Each row comes from the steps of one walk. Every step used is in the known rows, and no mark comes twice. Write the walk behind each row, first mark first.
Known rows:
j, z, a: [-16   4  14  -3 -17 -26  10  82  32  10 -14   8   7   9   6 -12  10 -13
  26  -8   5  12 -10 -26  -1  -8]
j, z, g, u: [-16   3  16  -8   2 -31  13  32  45  13 -14   3 -10  -4   6  10  -6 -17
  21   5   8  19 -12 -24   1 -41]
a, z: [ 13  -3  16   3  -8 -24  19  10  42  11   6  14   0  -3 -17 -17  13 -26
  11   2 -14   9 -12 -29  15 -11]
a, z, t: [ 10  -6   9   5 -10 -29  13  36  48  17  15  10  19  -4 -18 -10  16 -40
  17 -13  -1   6 -19  -5  15  14]
j, s, c: [ 21 -14   6   6 -18 -18  -5  69  23  27  -1  13 -12 -10 -19  -6  -6  -3
  34  27 -14  -1 -11  -7   9   0]
g, z: [  4  -1  18  -8 -14 -23  17  32  26  22   6  10  -3  -9 -17 -35   3 -23
  16  -9  -6   8 -10 -24   9   4]
u, g, z, t: [-11  -6  12  -7 -11 -30   5  48  16  41  15  11  13 -13  -5 -12   9 -47
  12 -13  19   4 -17  17   1  30]
k, s, j, u, g: [-21 -19   3 -13  -5 -14  18  29  24  32 -16  29 -13  25   2  17 -12 -17
  12  38  10  18 -17 -27   5  19]
u, g, z, j, s: [-25 -14  20 -11   7  -6   0  12  23  48   8   4 -14 -13 -13  -9   1 -29
  27 -10   6  -2  -3  16   3   6]
s, j: [ 10  -9  12   5 -14 -19  24  51  21  24  -5  22  -9  16  -7 -43   2 -20
  13   8   1  12 -14 -38  18  -6]
z, j, u, a: [-39  -2   9 -10   2 -21  24  17  48  29 -20  -3 -20  14 -17  28 -13 -23
  19  25  20   9  -5 -36   3  -8]
j, u, g, z, a: [-32   5   5 -22  -2 -32  11  43  24  30  -6   4  -8  -1   2   1  -9 -26
  28   4  24  11 -18   3  -6  25]
t, z, a: [-14  -3  10  -7  -6 -27  10 106  31   2 -10  19   7  11  -2 -14  10 -22
  36   4   5  18 -17 -10  10   9]
u, g, z, j: [-27  -7  23  -8   3 -15  14   1  24  38   5   4 -12  -5   0 -14   4 -28
  10 -12   6   5  -7   1   3  -2]
s, j, z: [ -5  -3  15   7 -17 -14  12  64  27  18  -7  20  -7  17   6 -42   7 -10
  21  -1  -7  14 -10 -35  11 -18]
a, z, g, u, j: [-16  -8  21  -6  25 -36  28 -24  43  11  13  -3 -11  -3   4 -30  -1 -30
  19  16   9  20 -16 -10  18 -24]
t, z, g: [-14  -7  10  -4   2 -23  12  65  41  -8 -13  21  -2   0  -9 -25  12 -19
  30   9  -3  21 -22 -28  13 -26]
u, a: [-15  -6  14  -4 -15 -33  20  42  22  25 -13  12  -5   1 -15   3   1 -32
   4  31  19  10  -4 -35   4  -8]
t, z: [  1  -3  14  -3  -9 -17  11  78  33   7  -5  27   0   1 -16 -15   9 -21
  26   8  -9  16 -14 -18  14  -7]
z, j: [ -7  -8  18   0  -4 -12  26  24  42  23  -8   6  -9  10 -14  -8   4 -19
  11  -9  -4   6  -8 -35  12 -21]
a, z, j, s, c: [  1 -15  13  13   2 -10  -6  17  49  21  11  -1 -18  -4 -11  -6   2  -6
  38  13 -24  -3  -7   8  15   0]
k, s, c: [ 11 -22  11   1 -21 -23   6  53  28  13  -8  19  -4   7  -4  10  -4  -1
  10  32 -21  10 -14 -30   7  14]
g, u, a, z: [-11  -1  19  -9   5 -44  16  -8  39  28   3   3  -8  -5  -8  31  -6 -42
   6  34  21  13  -2  -4   6  -6]
c, s, j: [ 13  -7  11  -2  -7  -9  28  50  24  27 -17  15  -1  16 -18 -27  -2 -18
  -3 -26  10  13 -15 -57  25  -9]
c, s, j, u, a: [-20  -2   1 -13  -1 -18  26  43  32  32 -29   5 -12  22 -18   0 -19 -23
   5   5  35  17 -12 -55  16   4]
u, j: [ -2  -9  20  -2  -6 -20  29  35  18  23   5  11  -3   3 -13 -46   6 -20
  11  15   1  10 -12 -33  16 -15]
c, s, j, u, g, z: [-16   0   7 -18   6  -9  17  23  22  41 -10   9 -13   8  -3 -18 -15 -21
   9 -22  23  14 -19 -24  13  15]
k, s, j: [  2 -24  12  -4 -14 -16  22  40  24  20 -10  29  -3  25  -7 -17   1 -17
   8  13  -6  17 -12 -44  16  16]
j, u, a, z, t: [-25  -1   0  -6  -3 -38  12  28  54  23   2   2   7   4 -17  23   0 -46
  26  19  23   9 -15  -4   6  27]
c, s: [ 15  -2  14  -7 -10 -11  28  44  32  24 -18   9   7  -1 -29   4   1 -20
  -8 -28   6   9 -13 -55  18 -17]

Write each row's walk:
[-17   2   9 -18  -4 -22  13  18  26  36  -1  12 -13  -8 -11   1 -11 -24
  21  14   9   9 -16  -6  -2   8]
j, u, g, z
[-32  -5  23  -6  18 -35  18 -24  51  31   3  -8 -16   4  -3  38  -6 -39
   8  18  19  11   2  -1   8 -10]
g, u, a, z, j
[ -2  -3  12 -11   6 -36  25  22  41  19 -11   5 -11  -6  -8   9 -11 -25
  13  17  14  17 -17 -29   7 -33]
z, g, u
[-10   0  14 -12 -13 -33  17  52  24  19   1   3   2   2  -6 -35   4 -25
  26 -16   9  10 -13 -15   4  20]
g, z, a
[ -5 -13  17   0   8  -5   8  -4  54  24   9   4 -11  -3 -29  -4   9 -24
  31 -10 -14   0  -4  -7  16  -6]
a, z, j, s
[ -8  -2   2 -11   3  -7  24  38  24  39 -23  14 -10  16  -8   1 -15 -18
   0  -3  26  14 -20 -38  15  -5]
c, s, j, u, g
[ -2  -4   7   2 -11 -10  10  83  34  28 -10   8  18  17   0 -21   7 -24
  12 -51  15  12 -17 -31  19   9]
c, s, j, z, t
[-26 -17  13 -12   5 -24  12  24  41  11 -16  15 -11  24  19   4  -8 -12
  22   9   6  28 -12 -29   7 -10]
k, s, j, z, g, u
[  6 -18  12   6  -8 -15   1  66  14  30  11   8 -14  -8 -10 -39  -4  -2
  37  37  -9   1 -12  -2  15   3]
u, j, s, c
[-19   0   1 -15  -5 -27   8  41  31  41   8   7   5  -9  -8   7  -6 -40
  26   2  20   6 -23  17  -2  36]
j, u, g, z, t
[-16  -9  18 -10  15 -33  33  10  30  20   0   0 -14   0   1 -23  -9 -25
  17  19  18  19 -16 -22  14 -32]
z, g, u, j
[ -5  -5  13   2   2 -28  21  -5  48  -3  -2   8  -3  -4 -12 -28  14 -26
  14   3  -7  14 -19 -36  13 -26]
a, z, g
[ -6 -15  15   2  -2 -11  -7  36  35  33  11  -4 -23 -10 -12 -25  -8  -3
  44  -6 -19  -4  -6  12   9  12]
g, z, j, s, c
[-29 -11  20 -10  23 -25   4 -14  51  41   6  -9 -18  -3 -17  47  -8 -39
  27  18  20   5   6  19   8  -1]
g, u, a, z, j, s
[ -9   1   5 -10 -10 -20  17  34  29  33 -13  18 -12   0 -11  19 -10 -23
  11  32  12   9 -17 -21   0 -13]
j, u, g
[-38   0   3  -9   9 -36  20  -8  55   2 -14   0 -14   2 -14   4  -2 -30
  23  34  16  18 -16 -36   4 -14]
j, u, a, z, g
[ -8 -17   3 -11  -9 -13  24  37  39  21 -17  25 -10  29 -11   2 -13 -10
  19  21  -4  19 -17 -48  13  19]
k, s, j, u
[-28  -3  10  -8   5 -11  22  16  41  37 -15   7 -18   8  -7  28  -9 -19
  14  20  11   7 -14 -17   1 -16]
z, j, u, g
[-20 -16  15   0   2 -12 -14  29  20  45  11   0 -22 -13   2  -9  -6 -10
  34   8  -3  -4  -6  31   1  14]
u, g, z, j, s, c
[  3 -17  11   8  -6  -8  -2  53  36  31  -1   2 -20  -4 -12  -2  -6   0
  37  11 -15  -3  -7  -4  10  -7]
z, j, s, c
[  7 -15  14  -2   4 -23   1  52  18  42  13   1 -22 -11  -4  -5 -21  -7
  38  43   4   4  -8  18  13   0]
g, u, j, s, c
[-43   1  15 -12   5 -43   9  27  39  17 -19  -2 -13  -1  10  22  -8 -28
  18  28  29  21  -4 -22  -5 -33]
j, z, g, u, a
[ -3 -14  14  -4  -1  -3  12  32  42  34  -4   6 -10  -2 -31   1   1 -20
  29  -6  -4  -1  -4 -18  12 -11]
z, j, s
[-21  -1   4  -9   8 -20  22   5  45  22 -16   3 -10  21 -16  -3 -11 -27
   7   1  27  18 -12 -44  21   8]
c, s, j, u, a, z
